Each row comes from the steps of one path. Every step used is in the known rows, and no mark comes twice. Write the path behind each row, first mark first.
Known rows
fabe-rofi: [  6.8 -10.1   4.1  -6.4  -2.8   5.2  15.9   7.8  15.3   5.1   4.3 -16.7
   7.9  17.1  -5.3  -1.9   4.3  13.1   2.8   3.4  19.3  13.2  18.7  11.5
   3.0 -12.3  -9.5 -11.2   1.7  11.8]
gisagu-rofi-fabe-zuna-mavu: [  3.8 -35.1   7.2 -14.3  -6.2   4.5  -2.4 -21.7   2.9   4.2  29.2  -6.3
  14.3  -7.5 -24.3 -25.5 -12.9   9.8  11.0  40.2   6.4   3.7  21.0 -22.6
  14.2  18.6  16.7 -28.3  -4.2  33.7]
fabe-rofi-vima-zuna-mavu-zofar: [ 17.1 -37.7 -17.4 -14.0 -18.6  12.2   6.1 -20.8  13.0  -4.6  17.7 -24.0
   3.0  -5.0 -34.3 -20.0 -16.3  22.9  23.8  42.5  28.4  -4.3  46.8 -17.1
 -11.0  -3.4   2.4 -22.2   9.6   6.5]
zofar-gisagu-rofi-vima-zuna-mavu: [ 17.2 -39.8  -6.0   5.3  -2.5  -1.2   8.1 -20.4  -0.6   5.8  10.3   2.6
   7.2 -21.7 -23.0 -22.5  -7.3  21.2   7.0  42.9  12.9 -22.6   1.8 -24.5
 -13.4  25.6  -5.8 -38.4  12.9  19.2]
sotanid-rofi-vima: [  4.6  -4.5 -14.2 -22.9  -6.9  -0.3  -5.7 -14.5   6.4 -14.6   9.2   3.5
 -31.3  -6.9  -8.4 -14.1   9.0   3.7  17.0  16.2 -12.0 -20.9 -22.5  -0.3
  -1.1  -2.6  -3.5 -25.2   5.2  20.3]
zeda-zuna-mavu-zofar-gisagu: [ 14.9 -21.4 -23.6  43.9  48.8 -10.7   1.8 -13.1  -7.0  -8.4   6.6 -19.4
  22.5 -20.8   3.5   5.1 -11.3  23.7 -21.4  30.9  23.6 -14.2  38.1  -5.5
  -7.2  36.4   0.9   5.3  -8.2 -20.9]
zeda-rofi-fabe-zuna-mavu: [ -1.1 -23.6  -5.6 -18.7   3.5   4.1 -12.3 -19.4   3.2  -8.5  35.5 -32.4
  14.3   9.0 -19.1 -20.4 -24.8  10.6  10.2  35.9   6.0  13.2  35.7  -5.4
  22.0  16.4  25.1 -34.0  -8.6  30.2]
fabe-zuna-mavu-zofar-gisagu: [ 21.9 -29.9 -17.0  28.5  30.7  -5.8  12.4 -10.3  -2.7  11.5  11.0 -15.2
  26.8  -2.2 -14.8 -18.2 -22.7  28.6  -9.2  23.0  23.9  -6.7  41.4 -15.5
   3.9  17.2  -3.0   0.0 -11.3 -21.4]
zofar-gisagu: [  7.9  -6.9  -2.7  13.2  21.7  -8.2   9.5  10.8  -5.3   9.8  -6.0   2.8
   6.9   0.3   5.0  -2.7   3.7  11.4 -14.4   3.6  13.4 -12.6  -3.5  -2.3
  -3.7  11.2 -11.3   1.0   0.0  -7.0]
fabe-zuna-mavu-rofi-vima: [ 16.8 -39.7 -11.2 -20.6 -31.4  21.2  -5.0 -33.5  10.3   6.6  11.4 -13.8
  12.5  -6.1 -35.2 -26.2 -21.6  12.7  20.2  40.5   0.5  -0.7  12.1 -11.0
   4.5  -1.3   7.0 -32.9  -3.3  20.3]
mavu-zuna: [ -6.8 -13.3   7.4   2.8 -13.7   2.3   0.1 -18.6  -8.2  -6.7   5.4  -0.2
   8.1 -18.7   4.2   4.3 -11.1  -3.2   7.6  11.4   1.0   3.6  -3.1   1.9
  -6.9   5.8  -3.3   0.5  13.0  17.3]
zeda-rofi-fabe: [ -7.7  -9.9  -2.0 -18.1   6.9  -3.2  -8.3   7.6  -0.3 -12.5   5.4 -18.6
   0.4   3.9   3.4 -13.4  -3.5  -3.9   1.9  17.2   5.2 -13.2  14.5   9.0
   3.2  16.8   8.1 -16.1   3.6  30.2]
sotanid-rofi: [ -5.2   6.3   2.3   0.5  13.1  -6.7   6.9  -2.0   7.1 -11.9  10.4   1.3
 -18.0   2.3   3.3  -5.7   6.6   2.1  11.0   3.4  -6.2  -6.4 -11.9  11.1
   2.0  -1.1 -10.4 -13.7   2.2  13.8]
sotanid-rofi-zeda-zuna: [-11.8   7.8  11.3   1.6  21.4 -12.2 -20.7 -13.7  10.3 -23.6  41.2 -12.6
 -27.7 -21.1  24.8  10.8  14.7   5.5   1.5  28.6 -20.3  12.3 -15.0  14.6
  15.1  10.9  -0.2 -16.2  -8.3  42.4]
mavu-zofar-gisagu-rofi: [ 22.7 -27.6  -2.0  38.7  43.3 -14.5  29.7  18.6  -0.8  16.0 -26.7   6.0
  26.9 -13.8  12.8 -15.0   6.8  19.8 -16.5   2.6  24.2 -41.1  17.8   3.1
 -21.3  26.5 -31.8   5.3  10.5  -3.3]
sotanid-rofi-zeda-zuna-mavu: [ -3.1   6.5   1.7  13.9  32.2  -6.0 -19.1 -26.1  15.4 -21.2  43.1 -15.2
 -24.5 -22.8  16.2  10.6  -3.3  13.8  -1.3  42.5 -21.0  19.8   3.9   9.1
  25.3  24.2  11.3 -31.4 -10.2  27.8]
sotanid-rofi-fabe-zuna: [-15.8 -11.4   2.7 -34.7  -7.8  -6.3 -10.2 -15.7   2.3 -19.1  42.0  -9.4
 -19.8   6.0 -15.6 -24.4   5.1  -5.7  25.8  32.4  -3.9   0.9 -10.6 -12.2
  16.0  -8.3  10.9 -12.0 -10.0  45.0]
mavu-zofar-gisagu-rofi-vima-zuna: [ 14.7 -42.3  -8.1   7.9   6.1 -12.4  14.4  -5.6  -6.7   3.2  -4.8  -0.8
   9.8 -27.2 -11.8 -28.2   6.1  16.3  10.2  27.9  23.2 -45.0   2.2 -18.8
 -31.4  15.9 -25.0  -7.8  17.2  17.1]
gisagu-rofi: [  6.6 -11.4  12.5   9.6   5.4  -0.4  15.6   2.9   5.4   7.5  -9.6   6.0
  12.4  -6.8   4.7  -6.3   7.3   7.9   0.7  -1.7   0.8 -10.0   0.0   6.0
  -6.9   8.6 -15.9 -12.9   9.3  15.3]

Write each row's path
[ -2.5 -26.7   1.3 -25.4 -46.0  10.3  -0.6 -15.0   0.1  -6.4   2.8  -7.1
  -3.5 -13.0 -22.9 -21.9  -0.6  -6.7  35.1  29.6   5.4 -16.6 -13.9  -8.6
 -21.5 -12.4  -6.6 -13.3  14.0  35.9]	mavu-rofi-vima-zuna
[ 15.7 -36.5   0.0  45.6  32.9 -14.0  27.6  -1.0  -0.9   9.2  -4.2  -2.0
  29.3 -20.0  -7.9 -18.3 -11.6  27.7   2.1  22.9  28.2 -24.5  33.4 -15.2
 -21.8  31.7 -19.9  -9.7  12.8  -1.8]	vima-zuna-mavu-zofar-gisagu-rofi
[ 15.3 -43.2   1.8  -0.3  14.5  -5.2   5.7 -11.5  -2.7  12.7  22.8  -3.8
  20.8  -6.7 -20.3 -26.9 -11.4  19.3  -3.2  43.3  17.0  -9.6  19.6 -23.2
  11.4  30.0   6.7 -26.3  -5.2  26.6]	zofar-gisagu-rofi-fabe-zuna-mavu
[ 12.6 -41.4  -3.1  -1.3   9.6  -1.4   1.9 -15.3  -0.1   4.6  14.4 -10.7
  19.6 -14.2 -23.0 -32.3 -16.3  15.4  11.2  38.8  13.8 -13.4  42.0 -25.4
   4.9  23.0   7.8 -12.4  -2.7  20.5]	gisagu-rofi-fabe-zuna-mavu-zofar
[ -4.4  -9.8  18.2   7.3   2.8   0.4 -15.3  -5.0   8.2  -6.2  16.1 -21.0
   2.9 -24.1  22.0   6.6   4.5   0.0   0.9  31.9  -6.7   7.7  -3.8  16.9
   3.3   7.6  -4.7  -4.5  -1.1  40.3]	mavu-rofi-zeda-zuna
[  1.5 -20.5 -14.5 -12.9 -17.2   7.3  -8.7 -28.7   5.8 -15.4  20.5 -23.6
  -0.4  -6.6 -22.0 -14.6 -19.9  13.6  19.0  35.1   0.6  -0.5  18.3  -6.0
  -3.2  13.6  13.1 -46.5  10.7  21.4]	zeda-rofi-vima-zuna-mavu
[ -0.9 -25.8   1.9 -40.5 -44.0   9.8   2.7 -14.2   9.2  -9.5  26.6 -19.9
  -9.2   6.2 -27.0 -15.4   4.5  10.2  27.9  30.0  15.2   7.9   3.3 -10.2
  -7.0 -21.9  -2.1 -22.6   7.6  34.5]	fabe-rofi-vima-zuna
[  1.1 -19.0  -3.3  23.0   3.5  10.5  -1.9 -22.4   5.5 -10.1   8.4 -19.9
  21.5 -13.9  -3.9   5.3 -10.8   4.4   4.7  32.5   6.4   5.2  19.3  12.9
  -4.2  17.8   4.3 -15.9  -3.1  13.5]	zeda-zuna-mavu-rofi
[  7.6 -10.0   5.3   4.5  15.1   7.4 -11.6 -17.3  21.4  -6.6  41.5 -32.8
   1.6  -3.9   6.1  12.7  -6.8  26.5  -9.5  42.4   4.2  40.3  36.2  10.2
  24.4  14.2  11.7 -28.8  -8.9  26.7]	fabe-rofi-zeda-zuna-mavu
[ 13.7 -22.9   6.5  40.3  53.2 -20.3   2.0   6.2   0.9   3.2   7.3 -11.6
  15.8 -35.6  33.0  -0.1  11.7  23.5 -27.3  28.3  10.8 -20.4  12.7   9.3
  -7.5  37.1 -24.9   1.6   1.0  23.8]	mavu-zofar-gisagu-rofi-zeda-zuna
[ 15.6 -38.1 -18.6   3.2  24.5  -8.6  -3.0  -5.8  -9.6   4.8  20.2 -13.8
  12.7  -7.4 -21.8 -25.5 -23.1  16.6  -4.9  41.9  29.0 -18.7  43.4 -28.5
   8.3  25.8  12.8   2.6 -12.3  -4.2]	rofi-fabe-zuna-mavu-zofar-gisagu
[ 11.3 -21.3  14.1   4.1  -3.7  12.4  -4.6 -13.1  21.0  16.2  20.7 -16.7
   9.0  -7.1  -7.8 -16.2 -24.3  13.3   8.2  35.5  -6.8  19.8  15.0   0.3
  20.1   3.4   2.5 -26.1  -5.1  26.3]	fabe-zuna-mavu-rofi-zeda
[-10.0 -18.8   2.2 -29.4  -5.9  -1.6  -8.3  -6.8  -1.9 -13.1  31.0 -31.6
  11.0  12.3  -9.4 -23.5  -7.5   2.7  14.4  23.7   4.3   5.5  14.1   1.0
  13.8   1.5  13.1 -17.9  -9.5  44.8]	zeda-rofi-fabe-zuna
[ -3.6 -21.7   9.4  12.8 -16.4  10.4  10.2 -14.5   7.7   1.2   3.7 -12.2
  13.2  -5.4 -19.4 -13.0 -18.8   3.0  24.4  28.0   9.8   4.4  15.3  -5.3
 -10.2   4.6  -0.2 -15.5  11.1  15.1]	vima-zuna-mavu-rofi
[  8.1 -29.7 -17.3 -12.4   4.4   1.1 -11.7 -17.5  -5.6  -2.2  25.2 -16.4
   7.2  -6.8 -27.3 -24.0 -27.2   7.3   9.9  39.7  16.0  -4.1  45.4 -28.7
  10.1  14.2  24.6   0.2 -12.2   1.4]	rofi-fabe-zuna-mavu-zofar
[ 18.6 -16.9 -13.3  39.8  55.9 -12.5 -11.0  -6.6   0.5   0.5  18.5 -20.2
   7.7 -33.7  19.5   8.7 -13.7  28.2 -30.8  43.3  11.3  -4.0  36.0  -2.8
   7.2  42.5   3.5  -1.5  -9.8  -8.1]	rofi-zeda-zuna-mavu-zofar-gisagu
[ -1.2 -18.0  21.4   9.5  -7.7   7.0  -4.1  -8.4  16.7   8.2  14.8 -11.5
  -0.8 -17.9  -3.5 -11.4 -23.4   6.2  18.5  38.3  -1.3  12.4  12.6  -6.1
   4.4   7.5   1.8 -20.7   9.6  29.4]	vima-zuna-mavu-rofi-zeda
[ 41.2 -44.0 -25.9  25.0  31.3  -2.3  15.5  -5.4   1.4  16.0 -23.9   5.2
  17.3 -25.0 -10.1 -21.8  -8.2  30.9 -14.8  30.1  21.9 -48.4  26.9 -13.3
 -18.6  40.9 -15.9 -24.2  12.2 -13.4]	zuna-mavu-zofar-gisagu-rofi-vima
[ 18.6 -36.1 -27.7   8.7   8.9  -2.5  -1.9 -15.1  -7.3  -2.2   4.9  -6.1
   1.0 -23.6 -25.2 -19.9 -19.2  17.8   5.9  40.1  23.8 -29.1  26.5 -30.3
 -16.8  19.7   0.9 -10.0   6.2 -14.4]	rofi-vima-zuna-mavu-zofar-gisagu
[ 36.3 -53.1 -20.2  11.9  18.0  -2.5  12.5 -20.7   1.9  16.7   3.0  -4.8
  23.0 -18.8 -24.9 -33.0 -13.3  35.8  -4.1  38.7  18.8 -29.6  28.7 -18.5
  -7.3  25.0 -11.3 -25.7   2.7  -1.2]	fabe-zuna-mavu-zofar-gisagu-rofi-vima
[ 15.3 -39.3 -16.2  29.4  46.4 -15.2   2.6  -8.5 -11.1  -7.9   6.3 -10.4
  24.0 -32.0   1.8 -10.8  -1.8  18.7 -19.6  49.2  29.1 -33.4  40.6 -10.6
  -9.5  55.4   2.2  -6.0   0.0  14.7]	zeda-zuna-mavu-zofar-gisagu-rofi-fabe
[ 17.4 -36.5 -27.8  15.2  23.5  -5.6   5.6 -11.6  -0.7  -3.8   3.0 -27.0
  13.2 -14.8 -15.0 -22.2 -21.9  26.6   2.1  35.8  25.4 -31.8  37.7  -8.7
 -16.4  28.1  -7.5 -27.9  11.0   0.1]	zeda-rofi-vima-zuna-mavu-zofar-gisagu
[ -5.9 -16.7  -5.7 -33.0 -38.6   3.1 -14.8 -21.8  -6.6 -14.1  19.6  -3.7
 -15.7 -13.4 -24.0 -12.3   0.3  -3.1  24.2  27.0  -1.8  -3.9 -13.2 -20.8
  -7.8  -9.2   6.7 -12.4   6.0  21.2]	rofi-vima-zuna
[ 25.4 -39.7 -12.1  25.6  45.3 -12.4  13.8   8.0  -4.4  14.9 -16.0   4.1
  17.8 -20.9  -2.2 -23.1 -10.4  16.0 -14.4  33.2  29.1 -44.7  42.8 -17.3
  -9.4  50.5  -7.6  -6.5   7.8  -0.7]	zuna-mavu-zofar-gisagu-rofi-fabe
